What can hang from each mark:
C: A E G
U: A G
D: H
A: C U
G: U
E: C U
H: D E

Known rows, with every way that one mark hangs from another:
(D (H (E C U))): [ -6  -4   8   3  -7  12 -18   6  -2  11  11   8   1   6 -16  -9  13   0
  -1]
(D H): [-3 -7 10  2  8 -2  5  4 -4  5  7 -2  2  8 -6 -5  2 -1 -6]
(D (H (E (C (A U))))): [  0  -6   9   9   2  11 -14   1  -6  17  15   3   3   7 -15 -20  15 -13
  11]
(U (A (C E G))): [  9 -16  21  19   2  -2 -18  -2  -3   6  15 -14 -14   0   1   2   7 -26
  15]
(E (U A)): [ -3  -3   2  -2   0   3 -21  -3  -2   1  13   6 -11  -3 -13  10   6  -3
   2]
(C (A (U G)) E): [  4   0  -4   5   4   6 -10   4  10  26  11  -9  -5  15   6 -15  23 -26
  13]
(A (C E (G U))): [ -1  -4   8  15  -3  -2  -9   0   5  14  11  -6 -10   8  -1  -9  15 -35
  11]
(A (C E G)): [  7 -12  16  17   0  -1  -8   0   5  10  10 -11 -10   5   8  -6  14 -26
  10]
(C A): [  3  -3   7   5   3  -1  -2   1   1   6   8  -9  -3   3   2  -5   8 -10
   4]
(A C U): [  6   0  -5   5   4   8 -15  -7   4   7   5  12  -7  -2  -3 -13  14 -13
  13]
(E (C G) (U A)): [ -3 -10  10  11  -3   0 -23  -1  -1   9  21   0 -17   3 -11   8  15 -21
  -2]
(D (H (E U))): [ -8  -4   5  -7  -2   8  -9   2   0   6  10  13   5   8 -16   0   5   6
  -4]
(G (U (A C))): [  3   0   0   8  -1   3 -19  -4  -7   1   5   2  -8  -7 -13  -4   1 -16
  16]
(H D E): [ -3   1  -1  -7 -10  -1  -6  -9  -4   4  -4  -5   7  -5  -7   4  -5   8
  -4]
(U (A C)): [ 11  -7   9   9   2   4 -19  -3  -6  -3   4  -4  -8  -9  -4  -1   0  -6
  14]
(E U): [ -5   2  -3  -3  -2   3 -11   0   7   5   9   8  -7   3  -6   2  13  -3
  -4]
(D (H (E (U G)))): [ -6  -1  -5 -10  -3   9  -5   8   6  15   3  10  11  18  -8  -1   5   6
  -8]
(D (H (E C))): [ -1  -6  11   6  -5   9  -6   7  -8   5   1  -1   8   3 -10 -12   0   3
   2]
(A (C G) U): [  4  -7   0   8   6   0  -7  -9   6  11  11  11  -9   5  -1  -5  14 -24
   6]
(H D (E (C A))): [  3  -3   9   8 -12   2 -17  -3  -4  15   5 -20   0  -3  -5 -11  11  -8
   3]
(G U): [ -8   8  -8  -2  -3   0  -1  -1   0   3   1   6   0   2 -10  -3   1 -10
   2]
(C (A U) E G): [ -1  -9  11  11   6  -3  -6  -4   5  21  24  -6 -12  12   0  -5  24 -36
  10]
(D (H (E C (U A)))): [ -4  -9  13   5  -5  12 -28   3 -10   7  15   5  -2   0 -23  -2   6   0
   4]

Rows:
[ -2  -8  13  15  -3  -1 -15   2   8  20  25  -7 -16  12  -2  -4  29 -31
  -4]
(E (C A G) U)
[ 13  -4  -1   6   2   5 -15   3   1   6  -4  -8  -3   1   4  -3   0  -7
  11]
(U (A C) G)
[ -2  -1   7   5 -15   6 -28  -4   2  21  15 -12  -7   0 -10  -9  24 -12
   0]
(H D (E (C A) U))
[ -3 -11  17  11   0  -3 -12   1  10  20  28 -10 -16  15   1   1  29 -32
   1]
(C A (E U) G)
[  9 -14  14  12   4  -4 -12  -6  -4   1  10  -5 -10  -2  -2   7   0 -17
   7]
(U (A (C G)))
[  1  -7   7  15   4  -1  -9  -3   3  20  20  -2 -11  10  -3 -10  24 -34
   5]
(E (C (A U) G))
[  1  -3   6   8   4   5 -14  -2   3  17  18  -5 -10   5  -2 -13  23 -25
  17]
(C (A U) E)
[-11  -4   8   7  -6   1   0   3  -7  12   9   4   7  12 -18  -6   2 -17
  -3]
(D (H (E (C (G U)))))
[  1   1  -5   5  -6   9 -27   8   3  15   7  -3 -10   6  -5  -2  14 -11
   2]
(E C (U A G))
[  5   3  -8   9   1   9 -13   5   7  26   7  -5  -5  13   3 -20  23 -24
   8]
(E (C (A (U G))))
[ -1   1   2   3 -15   4 -15  -4  -5   9  -3 -11   3  -6  -7  -6   3   1
  -1]
(H D (E C))
[ 11 -10  15  16   0   6 -25   0  -5   2   8 -13 -13  -8  -1  -6   7 -15
  22]
(U (A (C E)))
[  8  -2  -4   3   0   8 -27   2   7  12   6   1 -10   4  -1  -1  13 -11
   7]
(E (U (A C) G))
[ -1  -7   4   5   9  -5  -1  -8   4  16  19   4  -7  11  -3   0  16 -27
   2]
(C (A U) G)
[ -4  -2   7  16  -4  -4  -4   2   1  18  16  -9  -8  11  -6  -9  18 -37
   2]
(E (C A (G U)))
[ -3 -12  16   9  -3   2   0   4  -6   9   8  -1   7  10  -8  -4   1  -7
  -5]
(D (H (E (C G))))
[  2 -11  13  14  -3   2 -19   0  12  16  19  -3 -17   9   3  -3  27 -29
   6]
(A (C (E U) G))
[ -3   6 -10  -3 -18   8 -22   1   8  23   0  -6   1   7  -5  -6  15  -3
  -8]
(H D (E C (U G)))
[ -4  -1  -2   0  -8  14 -14  12   5  20   4   4   6  16  -8 -11  13  -1
  -5]
(D (H (E C (U G))))
[ -8   2  -4 -10 -12   2 -17  -9   3  10   5   3   0  -2 -12   6   8   5
  -8]
(H D (E U))
[  8   4 -14   2   3   9 -11  -1  10  16  -3   8  -2   8   5 -15  14 -14
  10]
(A C (U G))
[ -7  -8   9   6  -3  -2 -10   1   9  14  20  -1 -13  12  -1   5  21 -23
  -2]
(C (E U) G)
[ -6   2  -1   0 -17   6 -26  -4   1  15   6  -2  -4  -3 -12  -4  15  -2
  -5]
(H D (E C U))
[  4 -10  16  18   0  -4  -5   3   1  15  15 -15  -8   9   4  -6  17 -27
   0]
(E (C A G))
